Known rows, with every step that occurs:
neda/boku: [ 0.08 -0.23  0.10 -0.34 -0.11  0.16  0.08 -0.25 -0.18 -0.17  0.03 -0.29
  0.31  0.08  0.11 -0.03 -0.35 -0.05  0.23 -0.04 -0.03  0.04 -0.17 -0.23
 -0.18]
gebap/dopi/kesiso/neda: [ 0.13 -0.11 -0.11  0.25 -0.47 -0.13 -0.32  0.23 -0.14  0.42 -0.18 -0.46
  0.19  0.05 -0.01  0.17 -0.17  0.04 -0.17  0.31  0.12 -0.30 -0.55 -0.44
 -0.13]
boku/neda/kesiso/sape/lalu: [-0.34  0.07  0.01  0.39  0.44  0.06  0.23  0.40 -0.06 -0.07  0.00  0.31
  0.09 -0.12  0.30  0.11  0.15 -0.18 -0.01 -0.24 -0.15  0.15  0.21  0.56
  0.30]
dopi/gebap: [ 0.43 -0.23 -0.01 -0.47 -0.50 -0.17  0.05 -0.05 -0.13  0.06  0.00 -0.41
  0.25  0.11  0.01  0.24 -0.44  0.03  0.00  0.07  0.08 -0.07 -0.55 -0.24
 -0.13]
gebap/dopi/kesiso/lalu/sape: [-0.13  0.29 -0.34  0.06 -0.43  0.02 -0.54 -0.09 -0.08 -0.13 -0.42  0.02
 -0.41 -0.02 -0.30  0.21  0.06  0.16 -0.41  0.54 -0.13 -0.28 -0.23 -0.29
  0.09]
kesiso/lalu/sape: [-0.24  0.20 -0.15 -0.24 -0.01  0.08 -0.19 -0.19 -0.09 -0.31  0.04  0.11
 -0.22  0.16 -0.08  0.02  0.23 -0.04 -0.09  0.23 -0.20  0.05  0.11  0.01
  0.10]
donumun/sape: [ 0.24  0.00  0.00 -0.05  0.06 -0.17  0.23 -0.04  0.04  0.06 -0.11 -0.01
 -0.02 -0.23 -0.07  0.23 -0.13  0.23  0.26 -0.15  0.19  0.29 -0.27  0.10
 -0.02]
lalu/sape: [-0.04 -0.02 -0.05 -0.41 -0.14  0.14  0.11 -0.04 -0.07 -0.10 -0.04 -0.03
 -0.11  0.05  0.10  0.01 -0.06 -0.17  0.02  0.01 -0.17  0.19  0.02  0.11
 -0.15]
neda/sape/kesiso: [ 0.23 -0.04  0.15  0.07  0.13 -0.31  0.38  0.10  0.25  0.29  0.27  0.06
 -0.03 -0.26  0.29 -0.19  0.06  0.23  0.12 -0.21  0.36  0.23  0.15 -0.18
 -0.34]
donumun/sape/neda/kesiso: [-0.04  0.15  0.01  0.30  0.48 -0.25  0.38 -0.20  0.09  0.03  0.18  0.50
  0.39 -0.25  0.05  0.33  0.20  0.08  0.14 -0.36  0.27  0.21 -0.01  0.52
  0.19]
gebap/dopi/kesiso: [ 0.32 -0.12 -0.04 -0.01 -0.63 -0.10 -0.12  0.08  0.03  0.20 -0.40 -0.34
 -0.05 -0.22 -0.19  0.25 -0.36  0.29 -0.03  0.33  0.10 -0.25 -0.60 -0.39
 -0.32]
gebap/dopi: [ 0.19 -0.07 -0.01 -0.05 -0.42 -0.09  0.10  0.11 -0.15  0.20 -0.14 -0.29
  0.13  0.05  0.00  0.24 -0.28  0.25  0.05  0.12  0.04 -0.11 -0.57 -0.20
 -0.09]
donumun/sape/kesiso: [ 0.09  0.01  0.04  0.09  0.16 -0.32  0.28  0.08  0.22  0.11  0.10  0.10
  0.06 -0.42  0.08  0.11 -0.03  0.25  0.06 -0.26  0.27  0.32 -0.05  0.02
  0.05]
boku/neda: [ 0.00 -0.22  0.24 -0.03 -0.02 -0.01  0.38  0.01 -0.04 -0.07 -0.01 -0.10
  0.08 -0.11  0.16  0.24 -0.02 -0.02  0.20 -0.08 -0.08  0.24 -0.28  0.17
 -0.23]
boku/neda/kesiso: [-0.26 -0.09  0.23  0.14  0.12 -0.10  0.43  0.10 -0.15  0.02  0.03  0.13
  0.22 -0.18  0.34  0.35  0.09 -0.13  0.17 -0.19  0.03  0.04 -0.27  0.31
 -0.12]
lalu/sape/kesiso: [-0.17 -0.03 -0.03 -0.29 -0.06 -0.02  0.15  0.08  0.11 -0.04  0.17  0.10
 -0.02 -0.13  0.26 -0.08  0.03 -0.13 -0.18 -0.12 -0.07  0.24  0.25  0.04
 -0.07]
gebap/dopi/kesiso/sape/lalu: [ 0.21  0.02 -0.30  0.26 -0.32  0.05 -0.30  0.36  0.14  0.12 -0.40 -0.17
 -0.19 -0.15 -0.20  0.04 -0.30  0.20 -0.21  0.31 -0.10 -0.14 -0.15 -0.13
  0.13]
kesiso/sape/lalu: [ 0.10 -0.05 -0.11 -0.02  0.11  0.11  0.04  0.26  0.11 -0.07  0.07 -0.07
  0.01  0.03 -0.01 -0.16 -0.17  0.01  0.11  0.00 -0.17  0.20  0.22  0.18
  0.16]
neda/kesiso/sape: [ 0.08 -0.11  0.13  0.00  0.04  0.05  0.04  0.21 -0.12 -0.01 -0.01 -0.12
  0.15  0.08  0.00 -0.04  0.01  0.00  0.27 -0.18 -0.04 -0.22 -0.03  0.07
  0.05]
boku/neda/sape: [ 0.16 -0.01  0.23  0.19  0.26 -0.13  0.50  0.02  0.04  0.12 -0.04  0.06
 -0.16 -0.13  0.27  0.08  0.18  0.08  0.22 -0.19  0.15  0.40 -0.10  0.14
 -0.32]
neda/kesiso/lalu/sape/donumun: [-0.51  0.40 -0.07 -0.27  0.08  0.23 -0.20 -0.03 -0.28 -0.04  0.00  0.48
 -0.42  0.29 -0.08 -0.14  0.15 -0.27 -0.22 -0.01 -0.08 -0.36  0.30  0.24
  0.28]
lalu/sape/kesiso/neda/boku: [-0.49  0.00 -0.11 -0.10  0.25  0.12 -0.16  0.01 -0.23 -0.01  0.27 -0.07
  0.40  0.26  0.52 -0.29  0.09 -0.54 -0.39 -0.22 -0.13  0.21  0.37 -0.17
  0.24]
gebap/dopi/kesiso/lalu/sape/donumun: [-0.15  0.39 -0.28 -0.17 -0.49  0.25 -0.58 -0.03 -0.17  0.05 -0.53  0.13
 -0.75  0.15 -0.45 -0.05 -0.08  0.04 -0.53  0.44 -0.14 -0.50 -0.06 -0.18
  0.19]
dopi/kesiso: [ 0.32 -0.30  0.11 -0.23 -0.44 -0.05 -0.04 -0.07  0.18  0.05 -0.16 -0.29
 -0.05 -0.33 -0.17  0.07 -0.31  0.12  0.24  0.23  0.10 -0.09 -0.29 -0.29
 -0.53]

Rows:
[-0.14  0.06 -0.09  0.14  0.24  0.02  0.10  0.36  0.01  0.01  0.10  0.17
  0.15 -0.04  0.15 -0.07 -0.04 -0.11  0.09 -0.14 -0.05  0.00  0.23  0.30
  0.24] | neda/kesiso/sape/lalu
[-0.23  0.01 -0.05  0.26  0.46 -0.15 -0.04  0.02 -0.15  0.15  0.23 -0.05
  0.48 -0.01  0.34 -0.05  0.02 -0.14 -0.16 -0.35  0.22  0.30  0.10 -0.19
  0.36] | donumun/sape/kesiso/neda/boku
[ 0.28 -0.20  0.09  0.06  0.19  0.15  0.08 -0.10  0.16 -0.21  0.15 -0.10
  0.21  0.23 -0.17 -0.14  0.09  0.08  0.18 -0.13 -0.16  0.09  0.21  0.24
  0.13] | kesiso/sape/neda
[ 0.09  0.08 -0.15  0.16 -0.53 -0.16 -0.43 -0.09  0.01  0.00 -0.28 -0.22
 -0.19 -0.10 -0.36  0.24 -0.10  0.41 -0.12  0.55  0.07 -0.44 -0.50 -0.50
 -0.06] | gebap/dopi/kesiso/lalu
[-0.28  0.15 -0.07 -0.05  0.25  0.05  0.25 -0.19 -0.01 -0.13  0.24  0.50
  0.32  0.04  0.25  0.12  0.26 -0.30 -0.10 -0.22 -0.08  0.13  0.27  0.53
  0.06] | lalu/sape/neda/kesiso
[-0.46  0.31 -0.13 -0.06  0.11 -0.02 -0.13 -0.11 -0.20 -0.23  0.10  0.35
 -0.09  0.10  0.08  0.12  0.32 -0.14 -0.12  0.10 -0.09 -0.18  0.13  0.12
  0.20] | neda/kesiso/lalu/sape
[-0.21  0.21  0.15  0.52  0.44 -0.34  0.25 -0.03  0.17  0.01  0.27  0.32
 -0.23 -0.19  0.26 -0.01  0.51  0.25 -0.08 -0.10  0.20  0.28  0.24 -0.03
  0.00] | boku/neda/sape/kesiso/lalu
[ 0.12 -0.26  0.07  0.01 -0.28 -0.10 -0.21  0.10  0.02  0.26  0.04 -0.40
  0.19 -0.04  0.00  0.00 -0.13 -0.14  0.09  0.19  0.13 -0.15 -0.21 -0.36
 -0.33] | dopi/kesiso/neda
[-0.28  0.31 -0.09 -0.42 -0.05  0.30 -0.23 -0.12 -0.17 -0.14 -0.08  0.25
 -0.57  0.35 -0.26 -0.24  0.04 -0.17 -0.22  0.14 -0.21 -0.18  0.29  0.14
  0.17] | kesiso/lalu/sape/donumun
[-0.15  0.22 -0.13 -0.39 -0.25  0.27 -0.48 -0.15 -0.01 -0.12 -0.30  0.19
 -0.75  0.06 -0.44 -0.22 -0.02 -0.14 -0.25  0.36 -0.14 -0.32  0.27 -0.08
 -0.03] | dopi/kesiso/lalu/sape/donumun
[ 0.40 -0.26  0.04  0.11 -0.03  0.11 -0.14 -0.15  0.34 -0.16 -0.08 -0.16
  0.04 -0.05 -0.36 -0.13  0.03  0.10  0.13  0.07 -0.12 -0.06  0.16  0.04
 -0.11] | dopi/kesiso/sape/neda
[ 0.31 -0.12  0.17 -0.35 -0.09  0.36 -0.06  0.20 -0.10  0.08 -0.20 -0.24
 -0.37  0.33 -0.34 -0.39 -0.28 -0.01  0.19 -0.15 -0.15 -0.24  0.16  0.05
  0.05] | kesiso/sape/donumun
[-0.30  0.16  0.03  0.28  0.27 -0.16  0.07 -0.34  0.06 -0.19  0.45  0.41
  0.40  0.05 -0.04  0.16  0.35  0.07  0.07  0.00  0.08 -0.19  0.10  0.25
  0.18] | sape/neda/kesiso/lalu
[ 0.04 -0.17  0.10 -0.14  0.18  0.17  0.18 -0.47 -0.03 -0.26  0.24 -0.04
  0.56  0.14  0.09 -0.03 -0.13 -0.10  0.13 -0.15 -0.05  0.19  0.09  0.08
 -0.03] | sape/neda/boku
[ 0.40 -0.10 -0.10  0.32 -0.22  0.06 -0.23 -0.01  0.17 -0.03 -0.32 -0.19
  0.03  0.06 -0.38  0.03 -0.03  0.26 -0.14  0.17 -0.10 -0.22 -0.16 -0.07
  0.10] | gebap/dopi/kesiso/sape/neda
[ 0.28 -0.29  0.02  0.03  0.09  0.34 -0.28 -0.36  0.15 -0.34 -0.15 -0.20
  0.23  0.09 -0.27 -0.26 -0.11 -0.05  0.06  0.02 -0.16 -0.05  0.26 -0.10
  0.02] | dopi/kesiso/sape/neda/boku
[-0.11 -0.22  0.07 -0.12  0.07  0.14 -0.10 -0.08 -0.32  0.08  0.20 -0.41
  0.55  0.36  0.26 -0.10 -0.18 -0.32  0.07 -0.08 -0.03  0.02 -0.12 -0.30
  0.04] | kesiso/neda/boku
[-0.12 -0.12  0.21  0.26  0.25  0.11  0.20  0.25 -0.17 -0.11 -0.12  0.02
  0.09  0.02  0.12  0.13  0.20 -0.11  0.17 -0.28 -0.14 -0.05 -0.05  0.33
  0.13] | boku/neda/kesiso/sape
[ 0.17  0.00  0.08  0.18  0.23 -0.19  0.16  0.16 -0.05  0.44  0.26 -0.19
  0.12  0.21  0.27 -0.15  0.15 -0.05  0.19 -0.11  0.29  0.17  0.02 -0.18
 -0.19] | kesiso/neda/sape
[ 0.00  0.18  0.06  0.26  0.24 -0.37  0.10 -0.06  0.25  0.08  0.36  0.20
 -0.17 -0.13  0.10 -0.20  0.32  0.35  0.01  0.01  0.33  0.10  0.26 -0.31
 -0.06] | neda/sape/kesiso/lalu
[-0.28  0.39 -0.08  0.51  0.59 -0.30  0.08 -0.33  0.06 -0.18  0.27  0.64
  0.25 -0.14 -0.13  0.34  0.45  0.21  0.04 -0.15  0.23  0.05  0.10  0.42
  0.45] | donumun/sape/neda/kesiso/lalu
[-0.16 -0.02  0.07  0.06 -0.03 -0.24 -0.03 -0.06  0.16 -0.10  0.38  0.01
  0.07 -0.12 -0.01 -0.04  0.12  0.25 -0.02  0.11  0.08 -0.06  0.07 -0.25
  0.02] | sape/kesiso/lalu
[ 0.21 -0.12 -0.14  0.03 -0.10  0.09 -0.20  0.24  0.27 -0.05 -0.19 -0.11
 -0.19 -0.25 -0.18 -0.14 -0.25  0.03  0.03  0.22 -0.11  0.05  0.18 -0.04
 -0.08] | dopi/kesiso/sape/lalu
[ 0.44 -0.32  0.05 -0.09 -0.31  0.11 -0.25  0.08  0.16 -0.07 -0.31 -0.40
 -0.21 -0.12 -0.35 -0.14 -0.19  0.13  0.23  0.17 -0.07 -0.17 -0.06 -0.27
 -0.25] | dopi/kesiso/sape
[-0.36  0.01 -0.07 -0.04  0.12 -0.05 -0.03  0.25 -0.05  0.19  0.35 -0.03
  0.20  0.12  0.43 -0.18  0.22 -0.38 -0.33 -0.15 -0.05  0.19  0.29 -0.04
  0.11] | lalu/sape/kesiso/neda
[-0.04  0.10  0.01 -0.62 -0.17  0.35  0.04  0.05 -0.14  0.06 -0.15  0.11
 -0.45  0.22 -0.07 -0.21 -0.20 -0.30 -0.11 -0.10 -0.17 -0.01  0.19  0.23
 -0.06] | lalu/sape/donumun
[ 0.15  0.09  0.28 -0.03  0.24  0.09  0.43  0.09 -0.06  0.30 -0.14  0.21
 -0.51  0.05  0.11 -0.18  0.01 -0.05  0.10 -0.28  0.13  0.19  0.08  0.26
 -0.22] | boku/neda/sape/donumun
